Each row comes from the steps of one walk. Every step used is in the known rows, and no mark comes twice. Write the walk behind each row, first mark first.
Known rows:
bukep-sokav-zepog-nuzat: [ 38  15  24  -8 -15  -8 -91 -18  20   5 -40  12 -65  25  11   9]
bukep-nuzat-zepog-sokav-zudi: [ 20  15   0   4   2  -4 -45 -26  21 -42 -33   9 -91  21 -10   6]
bukep-nuzat-zepog: [ 26   9  18  12 -23  -2  -8 -18  36 -37 -46  15 -72  20  -2  13]
sokav-zepog-nuzat-bukep-risok: [ 25  57 -29   5   1  -1 -23 -15  16 -26 -68  50 -53 -12   0  16]
zepog-nuzat-bukep-risok: [ 25  20  19  24 -14  -9 -15 -44  17 -11 -71  45 -38 -29   0  25]
risok-zudi-nuzat: [ 11  -5  37  31  21  18 -58  12  35  19 -40  -6  -4  22   4   8]
zudi-nuzat-bukep-risok: [  4  61   6  23 -25 -12  -4 -48  11   7 -88  11  60 -34  37  50]
risok-zudi-nuzat-zepog: [ 24 -31  45  22  21  21 -59  26  37   0 -49 -13 -14  27   6   6]
zudi-nuzat-zepog-sokav-bukep-risok: [  17  -33   38    1  -14  -15  -59  -43   11  -21 -107  -10   36   -4
   45   46]
risok-zudi-nuzat-bukep-sokav-zepog: [ 21  69  15  26   0  25 -95  16  19  20 -70  -3  -1  31   1  14]
nuzat-bukep-sokav-zudi: [ 19  97  11   5  -3  -1 -33  -3 -27  38 -47  26 -18 -12 -22   6]
risok-zudi-nuzat-bukep: [ 16  47  22  37   9  23 -55  11  23  23 -66   5   9  17  -3  13]
zepog-sokav-zudi-nuzat-bukep: [ 10  57 -19   5  28 -14 -64 -39  -9  14 -44   5  -3  -4   9  19]
bukep-risok-zudi: [  1   2  35  11  13  17 -35  33   5   0 -16   9 -25 -22 -15   2]
zudi-nuzat-bukep-sokav-zepog: [ 22  87   1  13 -32  -8 -56 -39  12  21 -93   2  39   7  37  43]
zepog-sokav: [ 36  32   1 -12  -5 -16 -78 -12  -2  17 -32 -10 -22  23   7  14]
risok-zudi: [ 21   8  33  19  26  25 -49  49  16  24 -16   8 -45  24 -28 -14]
sokav-zepog-nuzat-bukep-risok-zudi: [ 25  52 -21  14  14  17 -48   8  20 -25 -63  46 -67   1 -14   5]

Write each row's walk:
[ 23 -29  50  21  17  20 -99  14  20  -1 -91  -9  -6  38   2  13]
risok-zudi-nuzat-zepog-sokav-bukep
[  28  -29   35    4  -10  -15  -62  -39   16   -9 -108   -9   28   17
   41   41]
zudi-nuzat-zepog-sokav-bukep
[ 13  85   7  18  -7  19 -21  26 -14  11 -60  26  -2 -23 -24  12]
nuzat-bukep-risok-zudi
[ 11 -15  49  -3  14 -10 -57 -21   5  16 -26  -7 -19  -5  16  11]
bukep-sokav-zudi-nuzat-zepog
[ 54 -12  17 -23  -3  -9 -62  12   4 -12 -44 -16 -37  27  10  10]
nuzat-zepog-sokav
[ 35  19   8   3 -27  -6 -58 -28  30 -40 -51  -2 -75  34   3  17]
bukep-nuzat-zepog-sokav
[ 32 -28  43 -10   4  11 -84  26 -13 -21 -87   1 -31  17 -11   9]
nuzat-zepog-sokav-bukep-risok-zudi
[   9   -2   42   19  -21    3   -6  -21    6  -21 -116   49  -42   15
  -18   19]
sokav-bukep-nuzat-zepog
[ 29  23  30  21   1  -7 -50 -44   9  11 -56  41 -64  -8 -12   9]
zepog-nuzat-bukep-sokav-zudi
[ 14  91  -3   8 -23  -3  10  -3 -18  10 -66  31  15 -39  -6  26]
nuzat-bukep-risok
[  -5   25   34   28  -21    0   -5  -35    5   -2 -107   57  -32   10
  -21   20]
sokav-bukep-nuzat
[ 10 -21  36   8   6  10 -82   7  17 -22 -46 -22  -2  -9  18  21]
bukep-risok-zudi-nuzat-zepog-sokav
[  -7  -36   65   20    5   16  -33    7   -5  -10 -114   30   15  -16
   -5   22]
sokav-bukep-risok-zudi-nuzat-zepog
[ 36 -22  22  -1  -9 -18 -62 -35  28 -11 -71 -27  18  18  49  37]
zudi-nuzat-zepog-sokav
[ 36  60 -32   7   4   1 -25 -12  21 -14 -68  50 -61  10  -4  11]
sokav-zepog-nuzat-bukep
[ 36 -17   8 -22  33  -6 -48  16  -6 -14 -22  -2 -56  10  -6  -4]
nuzat-zepog-sokav-zudi
